What can hang from each mark
deda: dagus lebez
lebez: deda pomip
lifisum: mefeso pomip
mefeso: lifisum
pomip: gori lebez lifisum
gori: pebak pomip

Known rows, with every way that one mark hangs from another
mefeso{lifisum{pomip{lebez{deda}}}}: [-12  -6  -6  -9 -30  21 -28  10  12 -18   6  18  -3  21  41  18   4   7
 -10   3 -13]
gori{pebak pomip}: [-13 -12 -11   9 -46  31 -25  -3  12   7   9   3 -39   4  30  11   2   6
   0  12 -20]
deda{dagus lebez}: [-17 -14  -6  -3 -51  26 -28   1   1  -6   0  -3 -26   3   1  14  -5  12
 -19  14 -17]
lifisum{mefeso}: [ -5 -11  -2   0 -41 -23 -11   0  10  -5  -2  15 -27   0  16  10  -6   3
 -17   2 -17]
gori{pebak pomip{lebez{deda}}}: [-14 -13 -11   4 -26  37 -35   8  16   1   8  11  -5  14  18   8   6  10
   9   0  -8]
mefeso{lifisum}: [-10  -8  -5  -2 -32 -10 -15   7   5  -4   8  11 -21  15  35  18  -1   5
 -19   8 -20]
lebez{deda{dagus} pomip{gori}}: [-12  -6  -6  -3 -33 -12 -25  -7   1 -13  -8  16   0  11   7   5  -9  10
 -16 -35 -20]
deda{dagus lebez{pomip{gori}}}: [-19 -10  -3  -8 -44  23 -34 -18  -3  -9  -7   6  -7   3   1  14  -6  10
 -21 -24 -22]
gori{pebak pomip{lifisum}}: [-13  -8 -13   6 -44  38 -16  -5   8   0   8   9 -29   4  23  13   4   7
  -7  -6 -19]
gori{pomip}: [-12 -12 -10   2 -46   7 -21 -10   5   4   9   7 -39   0  25   8   0   3
  -7   8 -19]
lifisum{mefeso pomip{gori{pebak}}}: [ -6  -5  -5   2 -45  23 -15 -13  19  -9 -14  11 -29  -8  47   8  -2   1
 -14 -20 -28]
pomip{gori{pebak} lebez{deda} lifisum}: [ -9  -6 -11  -4  -5  23 -19   8  10 -14  -8  20  17  15  30  12   7  10
 -16 -35 -13]
lebez{deda}: [ -5 -11  -9  -3 -30 -15 -21  10   7  -8   5  20 -28  10  14   8  -6   8
 -19   8 -15]
lifisum{pomip{lebez}}: [-13 -11  -8  -8 -45  19 -27 -10  11  -9  -1  10 -28   5  37  20   1   3
 -12  20 -19]
pomip{gori lebez{deda}}: [ -7 -10  -8  -8  -7  -4 -26   5   7 -10  -6  18   7  10  30   7   2   7
 -17 -20 -15]
gori{pebak pomip{lebez lifisum}}: [-17 -11 -12   2 -32  44 -23  -4  10   0   7   8  -3  10  25  17   9   7
   0  -6 -12]
gori{pomip{lebez lifisum}}: [-15 -10 -10  -3 -32  23 -19 -10   2  -2   7  12  -5   6  20  14   7   5
  -7 -10 -10]
gori{pebak pomip{lebez lifisum{mefeso}}}: [-14 -10  -7   5 -33  36 -16  -2  14  -2   2  12   9   6  17  12   7   5
   3 -23  -9]
gori{pebak pomip{lebez}}: [-17 -14 -11   4 -34  41 -33  -4  14   8   6   2 -15   8  30  15   6   6
   7  10 -15]
deda{lebez}: [-11 -14  -7  -7 -42  21 -29   2   3  -4   6   8 -37   1   6  17  -3   8
 -21  19 -17]
lebez{deda{dagus}}: [-10 -11  -9   1 -40  -9 -21   9   5 -10  -2   9 -22  11   7   7  -7  12
 -16   1 -16]
lebez{deda pomip{gori}}: [ -7  -5  -6  -7 -23 -21 -25  -9   3 -12  -2  28  -5  10  15   7  -7   7
 -19 -27 -19]
lebez{deda{dagus} pomip{lifisum{mefeso}}}: [-11  -5  -1  -2 -44 -17 -11  -1   3 -24  -4  27   8  13 -20   8 -12  10
 -17 -40  -7]

Rows
[-14  -5  -7  -9 -31  48 -26 -15   3 -13  -3  20  -2   7  10  21   0   9
 -23 -31 -19] -> deda{lebez{pomip{gori{pebak} lifisum}}}
[-14  -5  -6  -4 -41  -7 -15  -3  -1 -20   1  22  -1  18 -12  13 -10  13
 -20 -25 -10] -> lebez{deda{dagus} pomip{lifisum}}
[-18 -10 -10   0 -34  26 -24   1   2 -11   2   9  10  12   7   6   5  13
  -2 -26  -6] -> gori{pomip{lebez{deda{dagus}} lifisum}}
[-14  -5  -8  -5 -26  48 -27  -3  15  -8  -6   5   2  13  69  22   9   4
 -11 -14 -25] -> mefeso{lifisum{pomip{gori{pebak} lebez}}}
[-12 -10  -3  -3 -48  13 -23   5  15 -19 -10  13  -1   7  15   8  -4   8
  -6 -13 -11] -> lifisum{mefeso pomip{lebez{deda{dagus}}}}
[-12  -8 -10  -4 -33  43 -29 -10  16  -6 -12   6 -15   2  58  18   5   4
 -10  -6 -26] -> lifisum{pomip{gori{pebak} lebez}}
[-20 -13  -3  -8 -55  24 -37  -9  -1 -10   1   7 -17   8 -14  19  -9  11
 -14   4 -15] -> deda{dagus lebez{pomip}}
[ -3  -4  -3  -3 -27 -16   1 -10   3 -12 -11  20  -6  -5  25   6  -2   2
 -30 -40 -21] -> pomip{gori lifisum{mefeso}}
[-11  -8  -8 -10 -33  19 -26 -18   9  -8 -11   9 -18  -1  54  15   4   2
 -17  -8 -26] -> lifisum{pomip{gori lebez}}
[ -7  -4 -11   0 -24  17  -8  -5   6  -7  -7  12 -16   4  37  14   2   6
 -26 -23 -25] -> pomip{gori{pebak} lifisum}
[ -9  -2  -2  -2 -30   2  -9 -17   8 -14 -10  25   6   5  16  13  -4   3
 -19 -49 -19] -> lebez{pomip{gori{pebak} lifisum{mefeso}}}
[-10  -7  -8   9 -44  23  -8  -4  12  -2   3  13 -16   0  18   8   2   5
  -7 -21 -14] -> gori{pebak pomip{lifisum{mefeso}}}
[ -7  -2  -7  -9 -21 -10 -16 -11  -1 -21  -2  33   1  13  11  10  -5   7
 -28 -45 -17] -> lebez{deda pomip{gori lifisum}}
[-12  -6  -9  -5 -15   6 -19   1   0 -18 -13  14  25  11  20   7   3  12
 -21 -43 -13] -> pomip{gori lebez{deda{dagus}} lifisum}
[-12  -7  -7  -2 -31   5 -25 -14   8  -4  -6  15 -15   8  27  15  -5   5
 -14 -17 -25] -> lebez{pomip{gori{pebak}}}
[ -7  -7  -9  -9 -25  17 -29  -6  11 -16  -9  19  -9   5  46  10   2   5
 -16 -17 -20] -> lifisum{pomip{gori lebez{deda}}}
[-10  -7  -4  -2 -35  33 -21 -12  21 -10 -16  11  -7  -3  49  12   3   1
  -7 -23 -22] -> lifisum{mefeso pomip{gori{pebak} lebez}}
[-13 -10  -7  -3 -16   1 -26   5   5 -10 -12   7  14   9  24   5   1  11
 -14 -26 -17] -> pomip{gori lebez{deda{dagus}}}
[-12 -11 -10  -2 -15  20 -28  -2  12   0  -8   5   0   9  43  15   5   5
 -10 -12 -23] -> pomip{gori{pebak} lebez}
[ -8  -8  -3  -7 -35  10 -18 -16  14 -10 -15  14  -7  -6  44  10   2  -1
 -16 -24 -22] -> lifisum{mefeso pomip{gori lebez}}
[ -7  -6  -9  -9  -4   1 -17   2   2 -17  -6  23  18  12  24   9   5   8
 -23 -36 -13] -> pomip{gori lebez{deda} lifisum}
[ -5  -5  -3  -3 -46  -1 -10 -17  12 -11 -13  14 -30 -12  44   6  -3  -1
 -21 -21 -28] -> lifisum{mefeso pomip{gori}}
[-11  -7 -11  -4 -14  28 -17  -5   8  -8  -9  11   6   9  41  17   7   6
 -17 -27 -19] -> pomip{gori{pebak} lebez lifisum}
